Each row comes from the steps of one walk. Every step used is in the known rows, and no mark comes twice. Write the walk behind each row, first mark first.
Known rows:
dupus fizu fili tere: [ 2.06  2.09 -2.20  1.49  2.67 -3.03  1.88 -1.03  1.02  1.14  1.98 -1.41
 -0.91 -1.73  1.15 -0.76 -3.12 -1.27 -0.92  1.74  1.42 -1.43 -0.12  0.18
 -0.04  0.26  0.62  0.83  0.17  0.59]
fizu biso tere dupus: [ 0.21 -3.36  2.58 -1.55 -0.61  1.95 -0.66  1.44 -4.03  2.95  1.43 -4.39
 -2.17 -1.26  1.41  1.29  1.06  0.91 -1.91 -0.80 -0.81 -1.59  1.31  0.27
 -1.49 -1.65  0.02 -1.21 -1.49 -0.18]
fizu fili: [ 0.72 -0.78 -2.30 -0.64  1.53 -0.61  0.07 -2.29  0.02  1.94  2.21  0.46
 -0.75  0.36  1.31  0.96 -0.78 -1.16  0.19 -0.48 -0.54 -0.14  1.38  1.54
  1.11  1.10 -1.81  0.49  0.14  0.79]
fizu fili tere dupus: [ 2.65 -2.22 -2.14 -1.75  0.54 -0.47  0.45 -1.10 -1.74  2.70  3.33 -1.85
 -1.54 -2.87  1.74  0.21  0.25 -1.08  1.22  1.87  2.35 -0.28 -0.27  1.10
 -1.94  0.42 -0.31 -1.23 -0.93  0.84]
dupus biso: [ 0.96  1.04  0.28  2.33 -0.15 -0.60 -0.52  1.28 -0.07  0.81 -0.56 -1.62
 -0.73  2.08 -0.77 -0.19 -2.61  1.47  0.65 -1.62 -0.29 -1.02 -0.60  0.22
 -0.86 -0.82 -1.39  0.12  0.52 -0.30]
fili tere dupus: [ 1.92 -1.28 -0.12 -1.30 -1.07  0.27  0.09  0.82 -1.37  1.50  1.11 -1.96
 -0.86 -2.93  0.50 -0.72  0.71  0.08  1.47  2.22  3.01 -0.19 -1.54 -0.22
 -2.93 -1.02  1.42 -2.27 -1.07  0.01]
fili tere: [ 1.47 -0.11 -0.84 -0.47 -0.01 -1.23  0.37  0.03 -0.34 -0.67  0.08 -1.21
  0.15 -3.03 -0.20 -1.42 -0.81  0.05  0.10  1.12  2.57 -0.75 -1.34 -1.36
 -1.26 -0.14  2.14  0.24 -0.83 -0.03]
radad fugol fizu: [ 0.54 -1.51  0.26 -2.10  3.37 -3.17  0.16  2.94  0.25 -1.72  0.76  0.79
 -1.85 -0.84 -1.94  1.68 -2.28  0.72  1.08  1.98 -2.51  2.12  2.19 -1.36
  0.42  0.67 -2.35  1.18 -1.50 -2.61]
fizu biso tere: [-0.70 -2.15  1.46 -0.59  0.55  0.50 -0.24  0.65 -2.99  1.25  0.59 -2.86
 -1.36 -1.29  1.00  0.55 -0.40  0.86 -2.80 -2.13 -1.18 -2.52  2.00 -0.81
  0.20 -0.46  0.48  1.18 -0.98 -0.43]
vore fugol: [ 1.28 -1.50  2.49  2.05 -1.03  2.68 -0.11  1.69 -1.44  0.54  0.17  0.05
  0.08 -0.71 -2.80  0.66 -0.57 -0.53 -1.01 -1.38  0.57 -1.43  0.58 -1.16
 -0.89 -0.78 -0.08 -1.05 -0.40 -1.22]
vore fugol fizu tere: [ 0.34 -0.88  1.67  0.52  1.47  1.84  1.30  3.10 -1.55  1.34  1.16 -0.91
 -2.08 -2.93 -2.84  1.77 -1.26 -1.05 -0.86  0.22 -1.92 -0.44  0.40 -2.89
 -2.71 -1.65  0.02  2.02 -0.67 -3.11]
fugol fizu fili tere dupus biso: [ 3.06 -0.02 -2.09  0.02  2.89 -2.62  0.64  2.34 -0.01  3.10  2.69 -2.95
 -4.33 -1.66 -0.04  0.87 -3.13  0.98  2.30  0.81  0.64 -0.40  0.00  2.15
 -3.70 -2.28 -1.29  1.60 -0.04 -0.27]
biso tere dupus fizu fili: [ 1.87  0.78  0.79  0.76  1.98 -0.99  2.18  0.89 -3.17  2.68  2.94 -3.33
 -2.26  0.79  1.09  2.49 -0.60 -1.10 -1.81  1.35 -1.30 -2.00  0.60  2.85
 -0.63  0.33 -3.19 -2.03 -1.75  0.00]
dupus fizu fili: [ 0.52  1.69 -1.00  1.98  2.51 -1.52  1.56 -0.48  1.52  1.53  1.77 -0.28
 -1.33  1.51  1.03  0.66 -2.54 -1.27 -1.08  0.10 -1.27 -0.46  0.95  1.55
  1.23  0.56 -1.36  0.61  0.91  0.32]
tere dupus: [ 0.43 -1.32  0.91 -0.87 -1.26  1.34 -0.31  0.82 -1.59  1.59  0.86 -1.42
 -1.15  0.20  0.70  0.63  1.37 -0.18  1.23  1.15  0.36  0.51 -0.79  1.70
 -1.65 -0.79 -0.64 -2.53 -0.04  0.28]
biso dupus: [ 0.42  0.16  1.31  1.93  0.87  2.49 -1.08  0.74 -0.45  0.39 -0.46 -2.06
 -0.93 -1.28  1.87  2.63  0.90  1.00 -0.21  0.26  0.62  0.30  0.06 -1.07
  0.47  1.08 -1.16 -3.49 -2.19  0.08]
dupus fili: [-0.34  0.77 -0.87  0.15  1.15 -2.87  0.63  0.74 -0.10 -0.45 -2.24  0.21
  0.09  0.71  1.72  0.71  1.61  0.82  0.14  0.48 -0.17  1.58  0.45  0.19
 -0.62 -0.06 -3.29  0.03  1.07  0.45]
radad fugol fizu fili tere dupus: [ 3.11 -3.23 -1.79 -3.92  3.79 -3.77  0.06  1.37 -1.20  1.17  3.68 -1.01
 -3.46 -3.91 -0.25  1.33 -2.65 -0.64  1.87  4.35  0.24  1.25  2.26 -0.01
 -1.58  0.61 -2.72  0.04 -2.04 -1.69]
vore radad: [-1.78 -1.73 -0.65 -0.29  0.62  2.75 -0.83 -1.31 -0.95 -1.77 -2.49  1.00
 -1.44 -0.66 -1.01 -0.40 -1.60 -0.01 -0.83 -1.12 -1.48 -2.38  1.34 -0.15
 -0.76 -1.21  1.21  0.73  0.97  1.76]
radad fugol fizu tere fili: [ 1.46 -3.34 -3.60 -4.13  3.88 -2.19  0.44  0.61 -1.32  0.14  1.64 -1.37
 -1.41 -3.03  0.01  0.85 -0.97 -0.59  2.42  2.76 -3.47 -1.15  2.58 -2.37
 -1.19  2.56 -3.37  0.85 -1.32 -4.59]

Which walk is each row?
[ 3.29 -2.95  0.30 -0.29  2.01  0.45  0.90  2.82 -1.36  2.48  3.74 -1.68
 -3.56 -4.74 -2.22  1.80 -1.33 -1.19  0.43  1.58  1.29 -0.83  1.29  0.18
 -3.21 -2.34 -0.53  0.26 -0.97 -1.27]	vore fugol fizu fili tere dupus
[ 0.91  0.91 -2.04 -0.48  1.53 -4.70  0.79  0.67 -0.51 -0.66 -1.77 -0.99
  0.38 -2.81  1.32 -0.40  0.33  0.81  0.51  1.85  2.09  0.71 -0.74 -1.24
 -1.72 -0.18 -1.47  0.12  0.14  0.61]	dupus fili tere
[ 0.03 -1.33  2.66  1.64 -0.14  2.08  0.17  2.26  0.11  3.16  0.51 -3.57
 -3.25  0.85  2.21  0.45 -1.32  1.38 -1.40 -0.01 -1.47 -0.20  0.33  0.43
 -1.27 -3.40  1.66 -1.45  1.00  0.10]	tere dupus fizu biso
[-0.85 -0.02  1.76  2.51  0.92  0.65  0.58  1.51  1.52  1.69  0.06 -2.29
 -2.07  0.41  1.97 -0.09 -2.58  0.88 -2.55 -0.91 -1.79 -0.88  1.05 -0.85
  0.46 -2.15  2.50  0.77  1.30 -0.44]	dupus fizu biso
[ 2.35  0.02 -1.99  0.37  1.29 -0.73  0.67  0.95 -3.45  0.77  0.03 -4.03
 -0.20  0.28 -1.02  0.84 -0.86  1.39  0.21 -2.19 -1.06 -5.49  0.71  1.04
 -1.35  1.38 -3.35 -0.82 -1.65 -2.03]	dupus biso tere fili
[-1.43 -4.30 -0.78 -4.26  4.22 -1.69  0.21  1.68 -3.78 -0.29 -2.39 -0.65
 -4.32 -1.74  0.47  2.41 -0.97  0.21  1.68  4.13 -4.24  1.62  2.35 -2.06
 -3.80 -0.94 -4.92  0.58 -0.10 -1.72]	vore radad fugol fizu tere dupus fili
[ 2.02 -0.66 -3.18 -0.82  1.81 -1.93  0.25 -2.48 -0.08  1.22  2.57 -0.62
 -0.29 -2.81  1.03 -1.09 -1.33 -1.32  0.17  0.85  1.85 -1.08  0.11 -0.16
 -0.15  1.11  0.39  0.90 -0.60  1.10]	fizu fili tere
[ 0.61 -0.78 -0.57  0.79  2.59  0.35  1.39  1.04 -1.83  1.29  0.49 -5.02
 -1.17 -1.09  1.58  0.79 -0.59  0.98 -2.59 -1.58 -2.74 -5.49  2.70 -0.19
 -0.16 -0.02  0.00 -0.01 -0.51 -1.97]	dupus fizu biso tere fili
[ 1.71  1.23  0.82  1.58  0.55 -1.35  0.47  2.28 -3.04  0.48 -0.35 -3.28
 -0.70  1.55 -1.32  0.67 -1.97  1.20 -1.05 -1.85 -0.50 -3.14 -0.32 -0.01
 -1.06 -0.27 -2.74  0.49 -1.57 -0.69]	dupus biso tere
[ 1.06 -4.97 -1.06 -3.69  4.56 -2.24 -0.15  2.64 -2.80  0.08  1.41 -3.09
 -2.21 -3.53 -0.31  2.46 -1.43  1.63 -0.50 -0.35 -4.37 -2.80  5.45 -1.51
  0.04  1.04 -2.54  1.11 -2.36 -4.21]	radad fugol fizu biso tere fili
[ 4.59 -1.84  0.50  1.98  1.88  0.02  0.79  4.02 -1.52  3.54  2.96 -3.10
 -4.30 -2.90 -3.04  1.84 -4.08  0.40  1.04  0.18  0.96 -1.54  0.77  0.80
 -4.31 -3.37 -1.83  1.14 -0.59 -1.29]	vore fugol fizu fili tere dupus biso
[ 0.39  2.17  0.70  1.21  1.06 -0.39  2.14  0.36 -0.27  1.40  0.22 -2.06
 -0.91  0.09  1.04 -0.49 -1.84 -1.18 -1.04  1.77 -1.53 -0.80 -1.50 -2.17
 -0.97 -0.18  0.57  0.39 -0.21 -1.08]	dupus fizu tere
[ 1.04  1.37  2.51  0.90  0.39 -0.43  2.36  2.97 -3.09  0.99  1.06 -3.70
 -1.67  0.52 -0.03  2.06  0.26  0.10 -1.58  2.00 -0.72 -1.85 -0.94  1.32
 -1.98 -1.06 -1.45 -2.74 -1.85 -0.69]	biso tere dupus fizu
[-1.07 -6.64  2.06 -3.56  2.86  1.50 -1.53  3.18 -5.05 -0.48 -0.32 -2.22
 -5.62 -3.10 -1.69  2.41 -2.42  1.74 -1.45  0.42 -4.97 -2.34  4.90 -1.03
 -2.05 -2.15 -1.38  1.28 -2.14 -1.39]	vore radad fugol fizu biso tere dupus
[ 2.55  1.93 -1.19  3.26  3.79 -0.31  1.14 -0.02  1.02  1.50  1.71 -3.62
 -2.29 -2.90  3.00  1.47 -2.30 -0.64 -0.43  1.93  1.65 -1.01 -0.29 -1.52
  0.42  1.05 -0.28 -2.39 -2.15  0.76]	biso dupus fizu fili tere
[ 2.69 -1.37 -0.79  0.43  3.42 -1.12  1.45  1.83 -0.18  0.72  2.81 -0.05
 -2.43 -4.76 -2.71  1.21 -2.69 -1.07 -0.51  0.41  0.95 -1.24  1.92 -1.24
 -1.84 -1.42  0.23  2.89 -0.79 -1.08]	vore fugol fizu fili tere
[ 3.69 -1.01 -2.20  0.66  0.01 -0.99 -0.58 -0.10 -1.26  3.61  2.56 -3.59
 -2.14 -0.57  0.86 -0.34 -2.71  0.29  1.99  0.26  1.96 -1.45 -1.02  1.93
 -2.59 -0.46 -1.94 -0.76 -0.41  0.52]	fizu fili tere dupus biso
[-1.41 -3.54 -0.92 -3.62  3.59  0.16 -0.36  0.22 -1.93 -2.05 -1.06  0.11
 -3.60 -2.48 -1.89  0.32 -3.63 -0.54  0.22  1.88 -4.23 -0.86  2.38 -3.89
 -1.87  0.13 -0.96  3.11 -0.90 -2.01]	vore radad fugol fizu tere
[ 1.96 -1.18 -2.47 -2.41  2.86 -2.07  1.19  1.00 -0.16  2.00  3.34 -1.73
 -3.15 -3.70  0.80  1.23 -0.61 -0.85  1.46  3.02  0.50  0.44  0.93  1.44
 -2.55 -1.62 -0.29  1.18 -0.97 -0.03]	fugol fizu fili tere dupus
[ 1.52 -0.27  1.27  1.95 -1.62  0.85 -0.80  1.95 -1.25  2.81  0.27 -2.70
 -1.93  2.45 -0.07  0.69 -1.24  1.72  1.85 -0.34  0.22 -0.13 -1.16  1.92
 -2.78 -1.67 -2.01 -1.94  0.20 -0.30]	tere dupus biso
[-0.10 -2.41  1.47 -1.49  0.40 -1.12 -0.08  2.29 -4.54  2.75 -0.84 -4.09
 -1.99 -0.74  3.51  2.55  2.12  1.71 -1.81 -0.09 -1.22 -0.12  1.64  0.93
 -2.14 -2.14 -3.22 -1.22 -0.67  0.20]	fizu biso tere dupus fili
[-0.88 -4.74 -0.54 -0.86  5.94 -0.92 -1.98  2.62 -0.75 -2.24 -3.86 -2.16
 -5.57 -6.19  1.84  2.97 -3.49  3.54 -0.33  1.51 -2.26  0.33  4.63 -5.10
 -1.74 -1.51 -1.88  0.79 -1.70 -0.23]	vore radad fugol fizu biso dupus fili tere
[ 1.83  1.30  0.89  1.45  0.25 -0.77  1.72  2.27 -0.02  1.31  0.62 -3.08
 -1.74 -2.00  0.44 -0.55 -0.84  0.08  0.52  3.27  1.87 -0.63 -2.27 -0.34
 -2.80 -2.24  1.82 -2.23 -0.48 -0.03]	fili tere dupus fizu
[ 1.07  1.23 -2.45  0.78  2.14  0.33  1.95 -0.78 -0.19  1.67  0.31 -3.32
 -0.39 -0.93  1.73 -0.66 -0.27 -1.42  0.60  1.01 -2.08 -3.33 -0.25 -1.05
 -1.34  1.39 -0.20 -0.75  0.29 -2.82]	dupus fizu tere fili
[ 1.48  0.32 -0.30  1.36  1.16 -0.18  1.30  0.11 -0.23  3.06  2.52 -1.66
 -2.31  1.68  1.81  1.63 -0.81 -1.26 -0.03  1.48 -1.27  0.22  0.27  3.05
 -0.48 -0.48 -2.04 -1.77  0.46  0.33]	tere dupus fizu fili
[ 0.14 -1.52 -0.24  1.66  2.37 -0.36 -1.01  1.30 -0.28  1.32 -2.12 -3.88
 -2.18 -4.60  5.06  2.01  0.21  2.69 -0.65  0.15  1.58  0.91  0.91 -3.69
 -1.06 -0.71 -0.43 -2.08 -1.03  1.17]	fizu biso dupus fili tere
[-0.36  1.11 -0.02  2.05  2.38 -0.54 -0.20  1.74 -0.33 -0.17 -2.19 -1.53
 -1.02 -0.82  3.77  3.41  1.87  1.53  0.32  1.33  0.18  2.18  0.45 -1.18
  0.11  0.51 -4.43 -3.70 -0.85  0.39]	biso dupus fili
[ 1.16  1.95 -0.11  3.80  3.52  0.98  0.47 -0.04  1.39  1.66  1.48 -2.51
 -2.17  0.41  2.98  2.96 -1.86 -0.57 -0.78  1.03 -0.91 -0.29  0.86  0.42
  1.71  1.34 -2.75 -2.71 -1.45  0.61]	biso dupus fizu fili
